Each row comes from the steps of one walk. Every step used is in the known rows, and no mark comes twice. Write the walk behind each row, first mark first.
In the rows, 128 means zero.
Known rows:
f -> w -> c -> z: [ 87 174  38 103  91  93 163 142 145  98  89 150 110  93 112  78 129 137
 147 128 123 121 120 139 135 140 143 107 106  78 126 190]
f -> w -> u -> a: [ 86 154 114  76  95  94 134 163 140 120  78 181  86  80 142  86 149 137
 180 115 130 120 130 119 132 138 128 107 159 105 178 184]
j -> z -> c -> w -> u -> a: [101 179  91  88  61 117 117 160 152  98  72 167  98  74 171  45 150 113
 125  84 118 184 175 122 108 134 132 114 148 110 126 184]
c -> w -> u -> a -> z: [150 187 129  67  79 101  77 133 139  91  82 172 101  76 154  35  93 125
 145 116 141 129 173 107  98 137 155 122 115  91 122 190]
l -> u -> a -> z -> c: [140 163 163 101  91  98  94 203 132 105  94 139 116  82 210  45 177 147
 121 126 174 154 189 152 135 133 190 105 123 103 112 158]
u -> a: [140 151 133 107 108 117 106 171 137 117  97 151 114 109 155  73 154 140
 148 123 164 118 157 113 133 136 150 109 124  99 145 175]
c -> w: [119 175  72 102 107 104  91 149 145 114 100 148 115 110 100  67 116 101
 118 105 138 129 155 123 124 125 141 106  76  83 105 182]
z -> c -> w -> u: [ 57 171  79  93  93 116 116 147 148 106  74 157 103  95 136  80 133 121
 128  88 109 175 161  99 143 133 129 100 106 107 130 194]
s -> e -> z -> c -> w: [ 75 128  59 156  94 107  67 163 143 127  89 154 150 110 130 111 112  93
 114 127 146 178 154  82 124 140 161  99  94  83 142 193]
u -> a -> l: [145 139 122  88 111 112  83 174 140  78  97 149 126  83 162  69 136 146
 134 108 182  94 161 121 113 140 134 105 129 122 152 147]
r -> z -> c: [ 98 169 132 112  94 120 125 177 148  93  96 151 120 116 188 105 144 141
  98 125 131 163 176 114 190 132 164  89  93  99 135 156]
w -> u -> a: [118 150 148  82 108 115 122 145 144 108  84 163  98  95 156  87 160 146
 168 104 129 131 155 102 131 136 136 110 152 117 161 180]
w -> f: [ 86 155 138  96 111 128 112 128 161 121 110 152 124  89 137 115 157 106
 139  92 114 140 127 128 145 131 132 115 106 119 137 161]
e -> z: [111 132 107 141 107 128  68 137 160 118 119 140 117 105 144 116 155 110
 142 134 130 124 146 107 136 126 170  95 105 105 142 164]
j -> z: [136 164 107 109 110 104 119 145 162 118 102 145 126 105 146  79 175  99
 117 105 121 148 155 146 123 128 147 119 131 116 116 137]
z -> e -> s: [ 96 155  91 116 119 117 124 168 125 139 121 135 144 130 148 103 178  78
 137  83 134 131 154 133  95 134 144 110 109  59 155 171]
f -> w -> u -> a -> z -> e: [101 169 124  73  82  87 138 179 118 111  78 171  94  93 174  63 121  99
 177 105 147 127 144 138 108 140 139 117 152  89 173 166]
f -> w: [ 82 156  78 108 113  88 124 169 143 130  96 161 108 102 118  94 147 115
 151 130 139 121 124 138 147 137 140 106 113  93 146 163]
l -> a -> z -> c -> w: [130 198 105 118  85  74  83 169 141  98  91 147 123  87 161  19 116 107
  93 126 172 165 190 136 106 120 166 105  78 106  93 155]
f -> w -> c -> z -> r: [ 86 181  36 102  89  99 184 163 153 111  76 147 114 105 105  86 137 123
 117 125 113 121 105 146 142 150 131 118 108  67 133 166]
c -> w -> u: [ 99 175  88  77 105 107 104 122 152 106  88 156 100  98 103  79 119 110
 136  87 101 141 153 107 122 125 125 106  99 100 121 191]
s -> e -> z -> a: [143 110 110 179 118 101  76 155 140 138  99 156 160 139 126 139 129  86
 138 115 151 155 137 101 133 152 167 125 110 114 136 151]
j -> z -> e -> s: [116 165  85 114 101 111 132 164 141 136 122 136 146 118 165  88 195  54
 120  69 117 154 162 159  73 131 144 125 133  68 138 145]
l -> u -> a: [158 147 152  88 112  97 106 186 139 118 107 129 107  96 148  66 183 134
 132 100 156 121 171 156 126 118 162  99 125 101 121 178]
e -> s: [103 157 100 114 122 117  96 146 146 135 120 153 144 109 147  99 181 116
 133 114 129 127 155 116 107 143 159 114 107  70 148 173]
s -> e -> z: [115 114 116 146 121  99  83 146 150 132 102 148 154 120 131 138 141 101
 138 137 141 143 139  88 125 138 167 106 118 100 160 168]
a -> z -> e: [137 170 127 107 108 101 118 170 128 111  99 136 130 131 162  73 129  79
 129 107 154 133 161 136 120 130 159 114  99  92 126 145]
s -> e -> z -> a -> u: [123 106 117 188 107 101  65 171 142 113 106 158 145 122 136 144 108 100
 154 107 169 147 123  97 118 165 191 150 104 119 144 141]
f -> w -> c: [ 73 152  58 115 101  93 134 140 145 105  91 143  90  83 107  86 127 125
 137 125 146 124 133 127 141 142 135 101 108  96 154 177]
c -> w -> u -> a: [125 170 106  72  91 113 102 140 140 104  82 165  92  90 126  59 118 126
 150  91 127 130 162 103 111 131 129 108 121  97 137 207]
w -> u -> a -> z -> e: [139 166 163  78  91 107 124 161 123 104  84 153 107 107 188  63 130 105
 163  92 147 133 169 116 106 136 147 119 144 105 153 164]

Which walk is each row?
[166 135 120 110 124  89  86 182 144  85 109 125 130  98 132  83 156 113
 107  62 157 120 165 184 128 133 142 108  99 144  92 118]  z -> a -> l -> u
[ 73 193 107 100  72 121  79 140 151 102  95 164 127  67 170  63 105  94
 112 109 128 174 153 122 132 139 151 118  75 104 106 174]  a -> z -> c -> w -> f
[112 143 103 140 104 131  89 157 166 129 105 142 120 118 138 123 165  99
 110 129 119 124 129 113 144 138 157 100 106  92 145 142]  e -> z -> r
[174 156 129 112 103 105  89 167 146  63 106 150 136 112 161  98 101 122
  94  88 151 116 171 142 157 145 144 108  80 130 113 110]  r -> z -> a -> l
[135 174  95 139  99 108 122 185 140  96 105 156 131 134 140  94 128 136
 151  93 139 129 120 139 133 157 176 158  90 111  88 145]  c -> z -> a -> u
[141 131 104 175 103 124  63 149 147 125 117 146 120 126 137 118 146 101
 143 113 136 135 142 122 144 143 170 112  95 120 119 148]  e -> z -> a
[ 48 172  87 104  81 132  98 150 154 117  97 160 119  79 142  91 131  97
 113  85 116 175 141 121 141 134 124 107  81 106 120 189]  z -> c -> w -> f
[140 138 123  77 128  88  90 172 156  78 111 120 127  79 137  81 167 123
 107  83 149 109 166 167 119 119 141  90 109 125 113 138]  a -> l -> u
[122 171 119 103  99 115 131 170 131 115 129 141 140 134 172 112 153  84
 111  85 121 133 174 131 117 130 158  97  87  45 151 161]  r -> z -> e -> s
[103 186  88 106  77 113 105 171 145  90  97 152 114 109 157  76 107 118
  83 115 128 162 183 112 171 129 158  87  61  80 111 180]  r -> z -> c -> w
[ 80 172  23 104  88  95 190 168 130 103  91 131 113 116 117  79 126  98
 146  95 129 126 124 153 121 132 131 103 108  66 132 188]  f -> w -> c -> z -> e
[183 171 175  84  99  94 106 198 143 119  94 138 115  99 172  49 169 121
  99 119 158 120 164 166 120 137 174 121 120  86 111 134]  l -> u -> a -> z -> r
[183 166 180  85 100  86  86 177 138 107 106 138 115  86 178  42 159 133
 128 126 168 121 181 159 115 127 185 113 120  96 107 158]  l -> u -> a -> z
[125 174 114 110 108 107 105 161 124 126 120 144 151 118 176  78 154  78
 133 104 148 131 166 136  84 143 169 125 100  56 140 153]  a -> z -> e -> s
[147 138  97 123 120 106  83 168 139  87  97 146 139 109 134  91 127 114
 122  86 165 117 150 140 133 151 132 119  99 144 116 118]  z -> a -> l
[142 179 135 106 110 107 108 162 153 119  85 151 131 119 154  77 140 108
  98 136 139 128 143 130 141 150 162 127  96  91 121 122]  a -> z -> r
[ 75 110 101 164 110 110  89 168 149 129  89 153 157 116 164 139 154 112
 130 136 146 180 148  79 147 144 167 100 123 104 166 170]  s -> e -> z -> c
[121 161 140 128 113  79 107 175 154  90 112 137 104  91 140  77 147 130
 132  98 176 120 156 133 104 125 171 125 104 125 128 140]  l -> a -> u
[106 168  48 113  97 122 165 146 131 106 116 121 146 119 141  86 160 101
 132  80 118 132 151 132  79 139 148 114 102  45 135 192]  w -> c -> z -> e -> s
[150 166 146 143  90 109 103 182 141  77 113 157 106 120 161 112 102 122
 124  90 151 131 152 129 163 153 185 139  72 112 110 125]  r -> z -> a -> u
[106 191  84 113  84 105  76 161 137 100  86 156 123  98 164  45 106 111
 104 133 151 162 174 114 134 140 171 114  74  90  99 170]  a -> z -> c -> w
[124 151 116 153 108 113  96 180 137 103 105 155 109 118 138 104 124 122
 149  88 162 132 134 131 141 159 171 150  91 126 117 135]  z -> a -> u
[ 60 155  97  80 112  89 138 144 152 121  81 173  93  89 120 107 150 121
 168 109 105 132 123 125 148 134 127 104 141 108 164 168]  f -> w -> u
[147 185 119  95  73  93  75 198 130 100  92 142 109  75 179  15 132 128
 102 115 171 156 196 153 114 127 182 104  95  84  88 184]  l -> u -> a -> z -> c -> w
[124 174  82 101 112 111 164 179 133 119 101 133 144 157 139  89 156  97
 138  85 118 130 140 146 126 122 140 112 105  77 109 171]  c -> z -> e
[149 192 128  64  75 108  96 151 145 104  69 174 100  90 149  42 101 111
 114 111 129 129 157 111 104 149 142 130 115  84 126 169]  c -> w -> u -> a -> z -> r
[172 152  80 103 105  92 125 157 144  53 106 110 134  89 125  66 138 133
 104  65 142 120 162 183 115 138 145 113  91 128  72 142]  w -> c -> z -> a -> l -> u
[151 151  58 119  99 111 120 142 143  57  94 132 142 102 131  75 109 135
 118  84 150 116 148 139 119 155 135 123  93 129  96 142]  w -> c -> z -> a -> l
[111 178  68 102 108 117 150 175 130 131 120 142 164 144 155  95 180  92
 142  84 109 130 142 143  86 131 153 117 104  42 125 179]  c -> z -> e -> s
[ 82 166  95  88  80 123 110 166 136 103  71 167  93  85 156  62 132 137
 142  95 131 165 167  93 132 136 130 103 125 100 144 206]  z -> c -> w -> u -> a
